Each row was made from one path, in order. Every step used is in the known rows, and no mark comes twice. Write each row's path.
In the rows, zero is written as 128.
Known rows:
pena -> totaf: [137 128 182 118 184 126 132  52 119 154  82  92 105 158 152 129 184 160
 128 128  84 147 121 141  83 138]
popoka -> lebo: [115  87 115 146 102 103 177 115  92 166  76  94 106 164 135 143 172 172
 130  84 111  96 127 135 139 111]
rusi -> lebo -> vepo: [150 130 184 119 139 105 154  64  59 151  88 160 107 131 123 101 126  77
 123 168 182 149 117 141 135 176]
vako -> zakape -> vepo -> lebo -> pena: [141 134 173 125  73 112 172 106 117 124 107  93  86  98 132  72 137 103
 124 128 157 129 120 126 163 143]
rusi -> zakape: [134 114 147 139 162 121 169  45  87 145 108 119  97 150 144 154 130 197
  88 110 150 172 104 118 118 132]
totaf -> pena -> lebo: [121 100 180 107 168  74 144 165 120 159  68 105  92 141 110 113 174 137
 122  91  47 140 143 161 130  80]
vako -> zakape: [116 112 118 134 130 141 152   8 122 142  98  78 111 142 154 124 140 153
 113  70 114  78 166 141 161  85]
totaf -> pena -> lebo -> vako -> zakape -> rusi: [134 122 115 103 129 120 132  90 143 124  83  88  87  97 118 138 142 153
 118  57  86 146 153 142 132 116]
vepo -> lebo: [141 113 166 122 134 113 220  46  77 109 110 105  87 145 189 100 147 134
 115 118 148 139 131 157 155 169]
vako -> zakape -> pena -> lebo: [116 127 157 109 174  97 134 116 137 145 105 115 124 119 128 114 127 180
 115  77  86  93 153 139 138  64]
rusi -> zakape -> vepo: [142 100 172 154 146 112 152  40  91 160 116 140 107 124 136 133 134 166
 101 114 151 153 118 145 135 129]
lakam -> pena -> lebo -> vepo: [157 124 185 111 131 108 133 123  81 179  63 163 104 139  95 106 164 123
 134 146 123 130 109 169 126  84]
vako -> zakape -> rusi -> lebo -> pena: [111 149 172 127  84 120 144 128 119 106 111  90  99  72 105 101 118  96
 112 113 157 166 138  96 129 148]
totaf -> pena: [123 104 162 138 120  84 169  95 106 141  64  92  78 147 118 103 175 112
 110 105  84 151 144 137 131 154]
vako -> lebo -> pena: [125 123 167 131  58 128 144 115 128 115 105  69  99 128 111  88 139 138
 113 112 118 123 115 115 152 122]
rusi -> zakape -> pena: [129 143 153 147 150 104 166  50 105 122 120 132 117 121 138 129  96 203
  84 110 164 151 117  90 114 156]
zakape -> vepo: [139  95 171 159 130 117 143  38  94 151 110 133 114 132 136 105 138 141
 125 111 122 130 139 161 143 141]
lebo -> vako -> zakape -> pena: [129 143 125 132 136 121 128  17 134 124 116 114 117 117 136 119  87 188
 118  99 136  90 138 105 141 130]
zakape -> pena -> lebo -> popoka: [147 118 192 111 166 102  94 106  91 113 141 134 122  97 102 106 113 141
 166 124  95 111 134 122 124  71]
totaf -> pena -> lebo -> vako -> zakape: [131 108 126  94 155 119 106  56 140 157  85  92  90 137 124 141 136 162
 135  87  81  83 138 149 160  61]
pena -> lebo: [125 100 168 109 184 106 135 128 108 155  92 118 110 150 128 119 149 169
 131  92  65 126 136 163 129  76]
rusi -> zakape -> pena -> lebo -> vako: [153 117 151  94 189 106  91  90 116 149 112 151  93 138 107 150  93 214
 144 131  99 139  83 131 118 110]
popoka -> lebo -> vako -> zakape: [127 104  96 116 121 133 123  29 126 161  92  87  97 149 135 155 136 178
 141  83 109  62 132 137 163  75]

Write each row's path:
[147 102 197 103 156  92  97 126  91 125 116 116 101 106  93 108 151 108
 167 121  70 122 137 136 128  66] : totaf -> pena -> lebo -> popoka
[142 109 167 127 122 112 209  25  95 124 115 104  96 116 188  99 149 117
 109 105 159 104 148 170 181 136] : vako -> zakape -> vepo -> lebo
[148 107 182 131 129 104 210  42  83 121 117 121  92 126 181  93 148 121
 116 122 157 134 133 170 166 166] : zakape -> vepo -> lebo
[121 159 197 107 142 122 124 111 143 134  90  74 101  97 125 122 169 113
 119 132 118 163 127 109  84 133] : vako -> zakape -> rusi -> lebo -> pena -> totaf
[143 149 201 103 142 115 151 108 130 139  85  81  88 129 143  99 183 127
 129 151 111 160 102 124  95 153] : vepo -> lebo -> pena -> totaf
[149 149 208 104 146 109 149 105 131 149  91  90  88 117 139 110 181 133
 119 155 130 169  91 121  94 145] : rusi -> zakape -> vepo -> lebo -> pena -> totaf
[159 136 162 101 154  90 137 106 105 173  74 155 115 131 110  89 131 121
 129 135 132 106 119 147 143 114] : vako -> zakape -> pena -> lebo -> vepo
[141  98 153 128 146 122 104  35 124 166 108 125 109 119 128 126 129 152
 137  97 109  87 139 167 163  79] : pena -> lebo -> vako -> zakape -> vepo
[140 138 173 120  83 114 182 119 106 114 102  94  80 116 132  74 135 117
 127 136 149 149 107 115 147 168] : vepo -> lebo -> pena
[149 102 190 109 169 113  91  98  82 121 133 124 114 114 105 113 131 132
 173 123  84 113 132 139 128  61] : pena -> lebo -> popoka
[164 108 150 101 151 126 144  28  90 122 113 130  72 156 153 130 110 168
 151 147 130 138  90 151 143 172] : vepo -> lebo -> vako
[142 127 108 112 122 137 156  43 129 105 102  91  89 100 149 137 131 155
 117  66 122 141 147 142 140 145] : vepo -> lebo -> vako -> zakape -> rusi
[133 118  91 119 108 136 140  68 133 124  88  86  96 107 131 150 138 167
 121  55 108 127 146 133 134 128] : popoka -> lebo -> vako -> zakape -> rusi
[138 144 192 115 146 123 121 107 136 154  79  82  96 135 122 106 177 140
 135 144  91 156 104 116  81 142] : lebo -> pena -> totaf
[144 131 184 128  78 108 175 118 108 120 107 104  85 104 129  69 136 106
 128 139 155 148 110 126 153 161] : zakape -> vepo -> lebo -> pena
[126 136 205 132 139 144 127  67 114 155  79 100 106 141 132 145 208 169
 120 131  90 152 123 148  67  80] : lakam -> pena -> totaf
[136 120 195 126 139 122 114  65  64  82 154 124 116  71 116 127 113  88
 151 131 145 155 149 113 117 129] : zakape -> rusi -> lebo -> popoka
[150  97 160  90 174  97  92 109 116 158  83 131  74 152  98 139 132 169
 156 128  60 141  95 154 127 109] : totaf -> pena -> lebo -> vako
[168 104 162 108 146 119 136  25  91 131 119 140  75 141 149 128 111 157
 152 149 138 134  88 160 149 168] : zakape -> vepo -> lebo -> vako
[147 139 165 116 129 109 157  67  79 140  86 147 107 103 124 109 129  72
 113 140 185 151 134 138 136 170] : vako -> zakape -> rusi -> lebo -> vepo
[138  98 158 124 140 105 108  53 130 170  97 119 100 115 121 121 141 135
 131  99 100  95 141 167 164  81] : totaf -> pena -> lebo -> vako -> zakape -> vepo
[140 116 159 111 155 128 105  48  90 113 121 138  88 115 122 156  92 151
 139 137 136 173 108 131 115 175] : zakape -> rusi -> lebo -> vako
